What can hang from each mark
K: E
U: S Z
C: Z
T: B E
Z: C E
S: B U
E: K T Z
B: K

Known rows, with every way that one mark hangs from another
S{B U{Z{E{K T}}}}: [-3.06 -0.03 -6.64 -3.26  1.47 -4.14  0.87  1.64  0.46 -2.90  1.21  4.94
  0.64 -0.75 -2.71  1.01  5.55 -0.66 -4.62 -0.24]
E{T}: [ 1.84 -0.88 -2.96 -0.27  0.98  0.10 -0.75 -0.88  2.26  0.70 -0.85  0.71
  2.19  0.16 -4.65 -4.08  1.44  1.98  1.53  1.43]
U{S{B}}: [-0.46 -0.19 -0.01 -2.36  2.14 -2.58  5.03  2.47  2.76 -2.11 -2.44  1.67
 -0.51  3.10 -3.60 -1.14 -0.91  2.86  0.49  0.12]
K{E{T Z{C}}}: [ 0.70 -1.06 -1.60 -2.15 -0.31  0.52 -3.19  2.75  1.60  2.97 -2.34  1.13
 -0.98 -1.83  0.15 -5.95 -0.02 -0.65 -0.24  4.23]
C{Z{E{K T{B}}}}: [-4.75  2.37 -4.88  1.84 -2.54 -2.73 -3.09 -0.70  0.77 -2.32  2.78  1.28
 -0.29 -1.01 -0.58 -2.15  0.18  0.29  2.35  0.89]
T{B E}: [ 1.54 -1.69  1.05  4.21 -1.47 -0.98 -1.94  3.29  1.10 -4.26 -0.52  0.84
 -0.32  3.76 -2.71 -2.79 -5.54  4.41  6.53  1.48]
U{S{B} Z{E}}: [-2.74 -0.82  1.44 -1.14  0.21 -5.41  7.03  2.95 -0.79 -2.72  0.26  0.80
 -1.87  2.92 -2.11  1.91  0.77  2.49 -5.22 -2.26]
Z{E}: [-0.88 -1.07 -0.19  3.29 -0.75 -4.97  1.63  1.09  0.54 -0.75 -1.38  1.30
 -1.21  4.30 -0.54 -0.90  2.30  1.20  0.57 -0.77]
S{B U{Z}}: [ 1.09 -2.37 -3.03 -0.80  1.68 -4.26  0.69  3.72  0.35 -3.84 -0.73  2.77
  0.56  2.21 -1.39  0.66  2.61  1.73 -2.81 -0.15]
U{S{B{K}} Z{C}}: [-3.92  1.29  0.39 -2.79  0.59 -0.80  7.52  1.37 -1.58 -0.71 -1.47 -1.26
  1.13 -1.26 -3.73 -1.01 -1.86  2.41 -2.60 -1.48]
U{Z}: [ 1.57 -2.68  0.32  0.65 -0.93 -0.69  1.14  1.00 -2.28 -0.52  1.17 -0.71
  0.50  1.57 -2.35 -2.27  0.84  2.08 -1.45  0.60]
U{S Z}: [-0.78 -2.87  1.32 -0.41 -0.85  1.27  5.76 -0.09 -1.69  0.41  2.55 -1.62
 -0.32  0.83 -4.39 -2.05 -1.13  2.08 -2.80  0.51]
C{Z{E{T}}}: [-2.15  1.10 -4.13  3.77 -1.31 -3.75 -1.71 -1.55  1.98 -0.56  0.51  0.16
  0.37  0.96 -0.41 -2.44  2.58  1.36  0.64 -0.01]
C{Z{E}}: [-2.37  0.35 -1.84  5.45 -2.20 -5.26 -0.57  0.11  0.67 -1.64 -0.18  0.03
 -1.50  3.74  2.08 -1.36  1.91  1.21  1.56 -0.24]
B{K}: [-0.68  0.13 -1.37  1.71 -0.85 -0.39  2.02 -2.12 -1.09  0.69 -2.90  0.40
  1.04  1.77 -3.88 -4.06 -0.01  1.63  4.23  0.58]
Z{C E{T{B{K}}}}: [-4.57  2.29 -2.09  3.04 -1.32 -3.60  0.89 -0.34  0.32 -0.09 -1.30 -0.44
  1.82 -1.80 -2.83 -1.60 -1.12  1.53  1.33 -2.04]
S{B U}: [ 1.08 -1.28 -3.97 -0.08  2.75 -4.99 -0.07  3.52  3.51 -3.64 -3.40  4.20
  0.34  3.63 -1.24 -0.17  2.54  1.49  1.01  0.41]
U{S{B} Z{E{K}}}: [-4.88  0.29 -0.38 -3.93 -0.11 -3.24  6.99  2.25 -1.62 -2.37  1.46  2.24
 -2.12  1.41 -2.54  1.21  1.41  0.39 -4.30 -0.78]
B{K{E{Z{C}}}}: [-1.79  0.04 -0.07 -0.32 -2.05  0.07 -0.45  1.65 -1.61  2.85 -4.44  0.68
 -1.99 -0.32  0.88 -5.82 -1.61 -0.91  2.40  3.32]
T{B E{K Z}}: [-0.19 -1.75 -0.74  0.10 -2.55  1.50 -3.58  2.41 -0.71 -1.36 -0.61  2.45
 -3.72  1.63 -1.03 -4.09 -4.39  0.45  6.35  4.92]
K{E{Z}}: [ 1.77 -2.49  0.66 -0.58 -1.57 -0.98 -2.16  2.96 -0.45  1.23 -2.88  2.28
 -3.49  2.62  0.89 -5.21 -0.54 -0.23  1.57  4.31]

Rows
[ 0.42 -1.72  0.64 -0.57 -1.15 -1.05 -2.06  4.59  0.27  1.93 -3.05  1.02
 -2.80  0.85  2.61 -4.80 -0.87 -0.83  0.66  3.87] => K{E{Z{C}}}
[ 0.81 -1.25 -2.89 -1.51  0.54  0.39 -2.24  0.55  2.04  4.03 -2.23 -0.19
 -0.32 -2.05 -0.77 -4.49  1.71 -0.60 -0.50  2.91] => E{T Z{C}}
[-0.38 -1.37  0.99 -3.08  1.07 -1.83  5.78  2.62 -0.36 -2.22  0.17  0.21
 -0.35  1.62 -3.76 -0.29 -0.74  3.11 -3.39 -0.45] => U{S{B} Z}
[-0.96 -1.18 -1.65 -0.76 -1.23  2.51 -2.16  2.53  0.33  1.31 -1.89  1.60
 -2.65  0.35  0.45 -4.86 -1.68 -1.07  4.60  5.12] => T{E{K Z{C}}}
[-2.38  0.20  1.00  0.64 -2.99 -1.04 -1.86  3.10 -1.98  0.91 -3.41  0.39
 -2.36 -0.79  1.12 -4.80 -4.61 -0.04  3.26  2.69] => T{B{K{E{Z{C}}}}}
[-4.97  0.99  0.72 -0.80 -0.62 -4.33  8.70 -0.11 -2.65 -1.71 -1.22  0.48
 -1.10  1.69 -3.86  0.89  0.04  2.43 -3.37 -2.86] => U{S{B{K}} Z{E}}
[-1.24  0.80 -3.35 -0.48  1.04 -3.81  0.81  2.89  1.18 -3.61 -4.99  5.24
  0.54  2.53 -2.03 -2.61 -0.03  1.34  3.07  1.08] => S{B{K{E}} U}
[-3.14 -2.35  1.78  1.60 -1.71 -2.21  7.01  0.16 -2.11 -0.03  2.55 -1.06
 -1.82  2.16 -2.73  0.18  0.47  1.48 -4.58 -1.34] => U{S Z{E}}
[-0.56 -0.72 -3.79 -3.58 -1.00  1.42 -3.72 -0.18  0.13  1.70  0.16  2.10
 -1.67 -2.30 -2.74 -4.41 -0.48 -1.11  2.22  4.14] => E{K T{B} Z}
[-1.68 -0.30  0.46  3.20 -2.77  0.30 -1.80  1.88 -1.07 -0.10 -3.39 -0.47
 -1.92  0.28 -0.54 -4.19 -6.00  1.79  6.32  2.40] => T{B{K} E{Z{C}}}
[-1.30 -0.12 -4.74 -4.36  0.24  2.47 -2.36 -0.13  1.22  4.33 -1.03  1.27
 -0.55 -3.63 -1.26 -5.20  2.27 -2.59  0.45  4.36] => E{K T Z{C}}
[-0.11  0.02 -2.38 -1.88 -1.49  1.67 -1.49 -1.73 -1.02  3.29 -3.68  1.90
 -0.78 -1.36 -3.35 -7.22 -0.52 -0.05  2.48  4.09] => B{K{E{T Z}}}
[-2.28  0.38 -3.35 -1.69  0.62 -3.54 -0.83  4.43  0.95 -0.45 -6.38  4.20
 -2.02  0.32  1.78 -2.97  0.27 -1.17  1.09  2.49] => S{B{K{E{Z{C}}}} U}
[-4.25  2.16 -5.94  1.00 -1.57 -1.65 -1.70 -2.22  1.16 -0.26  1.67  1.61
  0.14 -0.63 -0.87 -3.16  3.26 -0.59  1.48  1.57] => C{Z{E{K T}}}
[-3.27  1.57 -2.14  3.06 -1.70 -3.51  0.86 -1.96 -0.41 -0.62 -1.13  0.76
  1.12 -0.16 -4.50 -1.94 -0.63  2.16  2.24 -1.57] => Z{E{T{B{K}}}}
[-4.56  1.63 -3.23 -0.14 -0.76 -2.46 -0.87  1.90  1.41 -0.68  1.42  1.27
  0.77 -2.17 -1.65 -1.26  0.28 -0.36  0.41  0.02] => Z{C E{K T{B}}}
[-5.61 -0.43 -1.28 -1.93 -2.04  0.26  4.50 -0.66 -1.96 -0.62  5.51  0.18
 -0.63 -2.61 -5.49 -0.63 -1.28  0.52 -3.61 -0.21] => U{S Z{E{K T{B}}}}
[-1.04 -0.54  0.86  0.61 -3.38 -0.98 -1.85  1.51 -2.76  0.22 -3.18  1.59
 -3.05  0.93 -0.64 -5.11 -4.36  0.62  4.20  3.07] => T{B{K{E{Z}}}}
[-2.67  1.27 -3.07  4.69 -2.27 -4.83 -3.03  0.02  1.53 -2.63  1.55 -0.12
 -0.03  0.59 -0.21 -1.37 -0.35  2.36  1.46 -0.70] => C{Z{E{T{B}}}}
